Each row comes from the steps of one walk. Every step used is in the known rows, and no mark comes twice. Write the walk behind each row, first mark first.
In the rows, zero is written as 128.
Known rows
a-w: [127 168 174 115 102 151 152 100 134 103 123 138 180 112 166  95 110 106
 142 141  91 159 106 124 169 124 122 146  95 138 127 131 149 106 122  66
 105  75 150 148 170 144 151  96 121 183 141]
h-r-z-u: [135 110 176 154  97 122 121 101 139 119 148  92 173 140 134 113  96 131
 127  91 128 164 138 135 129 103 126 145 100 121 138 139 154  44 127  80
 154 107  91 202 179 149 137 114  97 161 124]
w-a-j: [128 142 179 136 116 140 132  71 145 118 126 104 168 110 188 124  77 145
 135 156  87 161 141 132 127 103 144 159 149 137 164 109  69 111  98  56
 158  65 113 151 157 143 136 165 105 127 124]
d-h-r-p-u: [121 162 179 121 139  92 133  93 165 120 110  50 147 145 162 128  68 146
 146 137  89 163 113 164 130 147 116 129 115 121 147 119 114  98  90  89
 119  65 175 166 137 129 119 158  69 174 173]
h-r-p: [146 138 198 144 148 105 136  57 142 107 136  90 171 137 162 131 117 139
 145 121  87 162  95 126 125 129 139 123 151 138 121 131 119  92  98  60
 113 100 157 162 145 135 143 140  90 174 167]
d-s-u-a-w: [141 165 147 121  96 146 157 134 131 114 108 149 179 113 171  87  68 126
 158 152  96 125 139 139 155 123 130 145 104 153 113 137 159 112 100  56
  93  65 160 141 178 162 153 106 111 196 164]
u-s: [143 145 179 147 120 156 150  69 130  95 145 118 156 126 168  79 113 111
 138 123 106 180 132 140 125 120 135 144 137 140 144 129 128 114  86  56
 133  74 142 149 124 119 140 111 117 155 108]
a-j-z-u: [136 109 145 163 120 109 132  74 147  94  94 104 170 117 154 134  86 106
 131 103 122 154 145 139 129 119 135 135 112 132 138 136 147  87 122  70
 176  76 109 170 170 136 152 125  80 147 139]
a-u-s-d-h: [ 93 129 147 109 112 157 131  95 129 105 137  94 162 157 149  65  86 156
 149 129  88 183 101 129  91 156 106 138 111 125 133 120 119 109 121  55
 104  84 152 170 124 143 140 165  98 141 123]
s-u: [142 145 161 125 120 131 138 125 132 130 112 109 151 157 165 103  55 116
 140 167 107 113 127 153 138 113 119 167 141 132 124 140 143 107  79  96
 106  69 172 138 153 142 142  79  83 149 148]
h-u: [131 120 194 119  87 133 150 108 140 113 114 108 180 125 168  82  83 148
 119 129 102 172 115 133 155 128 116 151 115 115 108 141 132 105 104  65
 132  79 141 143 146 116 145  79  95 140 113]
j-a-u-h: [179 157 167 140 148 120 142 104 124  94 153 168 143 172 186  86  82 134
 146 139  98 183 106 121 111 104 134 166 148 113 188 141 120  80 133 109
 114  72 134 180 143 151 162 113 104 175 147]
s-d: [130 110 165  97 117 134 120  92 136  93 132 134 180 139 184  75  81 132
 136 135 104 171  84 123 128 146 126 140 109 111 119 102 123  93 148  55
 116  96 133 165 124 119 163 129  92 160 141]
h-r-p-u: [137 160 183 125 142  91 134  94 168 114 111  63 147 143 172 129  67 135
 145 135  92 160 115 163 139 143 125 131 121 122 146 115 115  96  95  90
 129  64 173 164 133 121 125 145  70 181 170]
j-z-u-a-w: [154 160 139 144  99 123 147 116 137  93 109 153 178  96 151 105  91 107
 144 121 109 150 139 137 148 123 129 131  76 149 118 137 177  94 125  55
 128  68 124 157 190 156 157 115 108 204 151]
p-u-s-d-h-r: [ 98 147 177 117  98 136 140  91 131 126 134  38 146 139 161  80  86 183
 153 140  90 200  84 129 124 141 103 133 104 126 150 135 129 103 110  60
 106  94 156 175 146 130 112 176  96 152 159]
s-u-a: [176 142 134 140 106 105 126 143 134 123 110 139 153 138 157 107  49 136
 143 155 120 111 150 168 114 119 126 153 124 137 119 138 147 104  82  82
 106  65 156 145 155 158 150 105  78 182 163]
s-u-z: [127 121 159 110 120 123 133 135 118 123 138 129 187 141 155 141  64 123
 133 168 117 142 112 154 144 116  92 175 123 126 148 131 136  96 106  98
 111  72 205 159 119 161 144  83  88 129 152]
u-h-d: [169 107 191 135 143 135 157  77 124 103 138 128 183 125 211  67  47 116
 151 158 102 189 118 130 134 114 137 152 127 130 157 104 123  78 102 100
 107  86 136 149 111 141 114 124 120 160 125]
a-u-s: [162 146 154 160 122 161 146  85 132  92 163 122 142 157 159  80  97 103
 144 124 102 167 138 140 107 118 138 142 154 159 156 130 120 102 100  68
 139  65 151 159 125 126 137 107 109 161 104]
h-d-s-u-z: [119 100 146  97 125 145 143 126 116 126 125 118 201 141 183 117  45 126
 145 172 113 145 124 154 154 125 103 166 133 139 141 119 123  95 101  96
 102  78 209 157 110 163 133  93  99 123 161]
w-a-j-z: [142 145 157 149 141 104 144  72 144  89  95  87 150 140 159 144  80 145
 123 148 101 166 138 132 134 119 140 135 137 154 141 110 109 117 110  56
 154  71 124 144 164 125 140 170 104 123 158]
z-u-h-r-p: [151 134 203 157 156  99 140  60 134 108 146 111 176 131 171 119 104 136
 154 104  90 182  98 116 117 119 141 132 146 127 135 137 135  79 104  67
 130  97 142 171 152 144 142 149  85 190 161]
z-u-s: [138 127 164 166 114 158 142  67 132 103 142 121 163 106 156  75 110  90
 139  95 117 178 147 144 128 115 137 139 122 136 146 134 148  94  95  55
 163  74 111 168 138 127 142 101 102 164  88]
p-u-a: [172 154 133 132 102  85 118 136 157 107 106 116 147 125 165 116  50 140
 136 141 113 143 152 182 119 139 122 138  99 125 147 122 132 101  98  92
 121  54 146 156 140 141 145 131  70 193 167]
j-a-w: [130 166 173 107 112 146 165  85 132  95 113 158 171 116 173  85 142 110
 140 156 103 146  99 124 176 103 131 148  84 121 140 137 151 106 125  55
  95  74 135 174 172 145 162  85 137 173 146]
h-r-z-u-a-j: [150 106 182 161  96 108 137 100 148 112 129 112 177 113 181 128  68 160
 150 120 123 149 158 136  98 102 142 149 127 132 142 137 101  86 102  41
 152  82 125 168 173 158 151 168  94 157 148]
p-u-h-r: [149 171 199 134 117 104 141 107 135 123 140  76 140 139 185 102  64 168
 151 143  91 212  92 127 140 118 116 152 127 119 180 141 132  90 110 106
 117  87 148 166 157 130 118 145  93 179 170]
r-h-u-z: [ 99 106 179 104 102 122 139 133 126 116 136 124 204 111 160 146  67 151
 129 130 112 199 113 130 142 131  87 170 117 110 134 137 143 102 117  68
 127  78 202 167 121 149 149  92  89 126 128]
j-z-u-s-d: [132 105 158 133 125 145 136  74 131  82 131 134 173 129 175  63  92 112
 141 109 119 189 112 124 119 143 136 126  99 128 116 108 147  91 142  26
 149  86 122 172 125 112 153 140  96 160 115]
h-d-s-u-a: [166 126 127 130 110 126 135 132 135 127  98 128 167 131 183  83  31 141
 157 160 112 114 162 168 119 124 137 145 135 152 115 126 138 103  76  80
  94  72 158 140 142 158 142 116  88 176 167]
h-u-s: [139 129 197 142 102 161 168  80 129 102 135 113 171 119 173  56 102 127
 131 115 110 194 135 133 142 121 129 146 124 133 120 136 133 116  82  38
 144  72 142 142 128 107 135  92 114 145  82]
z-u-a-j: [147 110 165 154 102 112 132  92 150 105 114 130 181  95 186 129  66 135
 150 123 114 142 158 142 101 112 144 153 131 129 144 134 101 101 100  48
 154  71 129 159 162 155 160 151  81 157 145]

Which walk is each row?
[128  97 145 115 128 167 147  74 134 112 111 108 199 118 222  53  40 127
 158 126  94 182 138 135 143 135 147 141 147 139 146 113 117  84 105  91
 112  98 131 161 122 146 140 136 113 156 149] => z-u-h-d-s
[140 122 166 175 125 142 155  57 136  86 125 112 160 113 162  96 102  99
 139  96 121 182 159 138 120 113 143 135 125 146 141 129 144 103  95  40
 175  69 121 162 144 123 140 125 104 153 104] => a-j-z-u-s
[132 113 177 116 120 155 134  78 130  87 145 132 175 133 187  54  89 125
 144 127 108 188  98 121 118 142 134 135 112 124 120 102 127 102 130  31
 126  88 138 163 112 110 153 135 105 157 117] => u-s-d
[113 112 144  96 120 144 134 133 120 127 127 124 195 142 169 129  50 132
 141 160 110 145 119 155 153 125  96 168 139 133 145 129 127 102 107  95
 105  77 207 158 117 163 148  92  92 125 168] => d-s-u-z
[144 129 155 126 121 164 128  85 131  93 160 142 160 153 177  56  80 124
 145 135  96 185 108 124 108 138 141 135 125 142 140  99 112  92 141  38
 137  77 126 174 115 115 141 147 103 158 105] => w-a-u-s-d
[165  94 191 147 140 135 153  85 122 107 147 126 193 129 198  69  42 110
 148 134 118 187 137 130 127 103 139 153 111 125 155 108 131  51 109  96
 125  93 112 168 122 147 114 125 118 162 110] => r-z-u-h-d
[130 100 170 133 125 145 143  68 133  82 132 134 178 125 186  71  83 118
 148 110 119 188 118 116 114 138 142 130 105 130 118 104 132  95 137  19
 156  83 125 169 125 111 154 151  97 151 117] => a-j-z-u-s-d
[138 153 172 118 151  93 131  94 172 106 104  87 155 143 171 129  64 117
 138 131  96 149 128 169 133 147 127 136 116 118 142 108 112  99  95  91
 129  57 170 160 124 122 137 133  66 180 159] => r-p-u
[128 126 174 108 125 143 138  91 142  90 134 119 164 136 192  58  71 125
 146 131 110 188 107 137 126 150 128 136  99 119 128  93 121  99 128  43
 130  72 149 166 106 103 145 140  94 164 121] => p-u-s-d
[154 148 210 147 159 102 143  63 133 106 148 109 171 142 173 119 104 145
 153 116  84 182  93 116 116 123 139 132 157 129 133 131 126  91 100  68
 115  97 156 161 145 142 142 151  88 187 167] => u-h-r-p
[117 134 199 146 105 157 167  90 134 109 134 105 168 112 174  75  88 134
 142 108 110 203 143 122 124 123 128 151 135 131 116 139 150 124  76  29
 140  70 162 149 133 111 140 104 107 149  83] => r-h-u-s
[130 122 180 111 138 138 139  80 144  88 135 123 169 138 190  63  75 123
 149 122 105 183 106 134 118 153 136 128 109 122 122  93 120 100 121  31
 129  72 155 167 101 104 146 151  91 169 124] => r-p-u-s-d
[141 122 178 163 116 152 145  78 130  98 159 117 167 131 147  83 108 106
 134  86 127 179 161 140 117 106 137 145 116 134 138 130 146  78  98  48
 161  85 110 180 144 128 138 114 114 160  85] => r-z-u-s
[ 91 109 183  94  85 144 149 113 133 117 109  90 187 132 161  60  72 174
 129 127  96 187  97 124 134 149  99 143  94 103  98 135 128 108 111  46
 113  83 146 150 140 128 138 118  88 125 109] => s-d-h-u
[123 126 172 106 136  96 131 112 143 113 138  97 183 132 163 164  68 136
 136 141 105 176 106 162 146 136  94 149 108 120 165 114 114  87 114  94
 126  69 206 178 106 147 129 127  79 151 168] => h-r-p-u-z
[137 119 137 167 121 112 128  73 147 102 101 104 164 113 151 132  85 109
 126 108 116 158 153 142 134 112 140 133 113 138 144 125 143  82 124  69
 185  74  89 174 173 143 145 138  81 145 132] => w-a-j-z-u
[122 139 190 138 145 111 135  59 137 114 132  70 170 141 148 127 116 156
 149 121  81 167  92 127 115 136 126 124 142 134 124 136 121 101  93  58
 105 100 162 164 148 147 138 160  88 165 167] => d-h-r-p
[121 101 179 103  99 125 142 121 121 110 137 126 208 119 161 126  79 144
 121 140 112 185 106 142 159 130  88 161 106 113 137 134 123  95 122  75
 129  77 182 163 115 144 144  79  96 122 126] => h-u-z
[132 108 154 107 131 166 152  77 130 113 111 107 195 125 225  51  42 137
 158 141  88 185 131 133 147 135 146 142 154 140 146 109 107  94 103  93
  97  98 144 151 120 143 141 137 119 151 159] => u-h-d-s
[123  96 141 106 121 170 144  72 139 114 101  91 194 122 216  61  54 130
 151 144  93 162 132 145 153 144 144 135 149 151 130 106 103  97 101  87
  98  99 146 151 117 138 137 126 117 143 157] => h-d-s
[140 124 187 168 108 151 146  76 129 105 161 102 165 130 145  79 109 117
 137  90 128 184 153 134 121 103 136 140 114 140 144 134 152  75 100  45
 157  88 108 182 152 128 131 116 117 160  94] => h-r-z-u-s
[169 100 175 154 146 124 159  72 123  98 127 121 186 121 201  74  44 104
 151 139 113 190 133 130 134 112 140 143 114 134 153 107 143  66 110  96
 129  86 119 159 122 143 112 126 109 162 125] => j-z-u-h-d
[144 120 131 160 120 105 124  81 144  95  98 108 165 127 139 125  92  98
 121 101 122 160 139 146 138 124 128 134 103 131 134 135 170  82 129  84
 169  82 104 174 167 135 150 107  78 158 138] => j-z-u
[149 116 134 111 124 122 126 116 125  98 157 150 173 159 152 143  96 121
 130 156 112 154 103 147 131 114 104 162 122 127 181 131 116  81 143  99
 118  72 181 199 114 161 157  86 100 133 152] => j-a-u-z
[134 100 140 122 139 155 151  73 134 106  97 102 195 125 216  61  41 129
 155 126  98 182 138 134 146 137 148 135 146 145 141 110 124  86 109  88
 114  97 132 157 127 142 138 142 114 154 161] => j-z-u-h-d-s
[ 95 104 173  96  97 129 144 126 120 117 135 109 207 122 148 123  79 161
 121 139 106 191 102 142 146 137  76 161  98 108 137 135 124  99 115  74
 117  78 184 164 115 156 141  99  96 113 128] => d-h-u-z
[129 120 145 110 124 163 152 110 132 137  94  94 174 152 200  68  26 122
 158 174 102 116 141 153 149 121 135 155 153 151 115 123 127 104  71  92
  93  80 175 139 135 147 130  96  99 137 155] => h-d-s-u
[156 160 190 134 142 123 146 128 118 120 135 147 155 154 191  84  43 133
 150 148 101 171 118 126 125 106 122 177 147 111 158 138 143  96  94 108
 109  75 156 142 148 151 144 109  88 171 145] => s-u-h
[146 156 166 142  86 128 147 124 132 106 137 140 182 105 148 100  98 130
 149 119 111 151 136 130 147 113 127 136  76 145 121 140 170  79 124  53
 121  83 122 171 194 163 148 121 114 206 146] => h-r-z-u-a-w
[155 159 202 142 116 118 141  94 120 118 153  91 151 136 179  95  85 168
 149 140  89 213  86 114 136 111 120 152 140 125 171 148 137  89 115  98
 114 103 137 163 160 137 128 138 104 175 169] => u-h-r
[142 132 164 146 137  97 152  79 147  80  86  88 157 145 164 145  85 141
 129 138 109 163 129 128 126 126 135 136 137 146 127 120 119 120 113  59
 140  76 152 139 159 122 153 151 101 131 170] => a-j-z
[149 176 156 118  96 123 148 134 147 101 109 140 168 105 167 104  75 122
 149 144  99 148 134 151 154 130 122 140  80 139 128 124 151 107 112  66
 108  52 153 150 166 147 149 117 106 209 156] => p-u-a-w
[169 169 118 145 116 145 106 106 141 114 158 121 137 172 142 110  78 119
 129 155  78 147 133 148 116 116 138 147 150 164 179 118 105  81 129 107
 143  63 113 177 150 145 132 120  90 155 123] => w-a-u
[166 116 195 131 161 118 159  80 137 105 130 112 180 131 215  75  31 113
 158 157 100 185 129 144 134 122 140 146 121 124 156  93 114  75  91 101
 112  72 152 150 102 135 106 140 104 171 135] => r-p-u-h-d
[166  94 182 154 148 124 165  66 127  98 126 120 188 114 211  78  38 110
 157 141 112 189 139 126 128 107 145 148 122 134 158 108 128  70 108  87
 137  82 125 153 124 143 114 140 112 154 122] => a-j-z-u-h-d
[ 83 123 151  92 108 140 121  96 130 112 118  92 172 145 154  76  84 162
 140 137  89 180  85 129 107 158  99 141  97 109 129 121 122 107 123  65
  93  93 146 168 135 147 145 159  90 136 145] => s-d-h
[139 109 143 113 133 168 147  85 133 112 119 111 188 141 222  55  38 134
 161 141  86 176 134 136 137 136 147 142 160 151 149 111 102  89 109  96
 100  95 148 156 115 144 139 138 115 155 154] => a-u-h-d-s
[144 120 158 122 123 159 134  85 133  85 157 139 163 159 180  55  80 119
 149 128 101 180 102 121 106 141 136 134 123 138 129 104 119  95 140  39
 129  82 147 169 111 113 151 135  99 159 113] => a-u-s-d
[150 177 164 124 111 116 152 122 149  98 111 142 175 105 164 108  80 118
 153 139  95 142 133 151 147 133 130 132  82 139 120 122 149 104 109  56
 108  54 160 150 166 151 148 127  99 214 158] => r-p-u-a-w
[ 94 140 140 113 111 166 125  92 126 111 141  93 157 151 147  64  82 158
 146 137  83 189 104 130  97 148 110 136 110 133 142 113 115 104 119  52
 114  79 132 171 128 146 131 178  99 139 118] => w-a-u-s-d-h
[144 133 129 123 119 135 110 122 125 109 172 139 176 153 142 149  74 125
 126 158  96 169 117 152 131 120 104 160 133 147 187 117 106  78 140 104
 139  67 162 187 118 164 136 111  98 133 133] => w-a-u-z
[150 128 189 145 118  93 143  95 162 110 111  93 165 116 196 139  53 162
 158 140 105 147 147 148 105 120 142 143 136 135 145 123  82 112  86  46
 139  61 164 152 150 143 142 178  81 167 169] => h-r-p-u-a-j
[108 152 173 124  94 129 131  87 129 133 130  41 146 135 144 105 104 180
 141 146  86 189  83 130 129 132 100 138 122 132 155 152 129 104 103  86
  98 107 148 169 164 148 117 152 102 145 170] => d-h-r
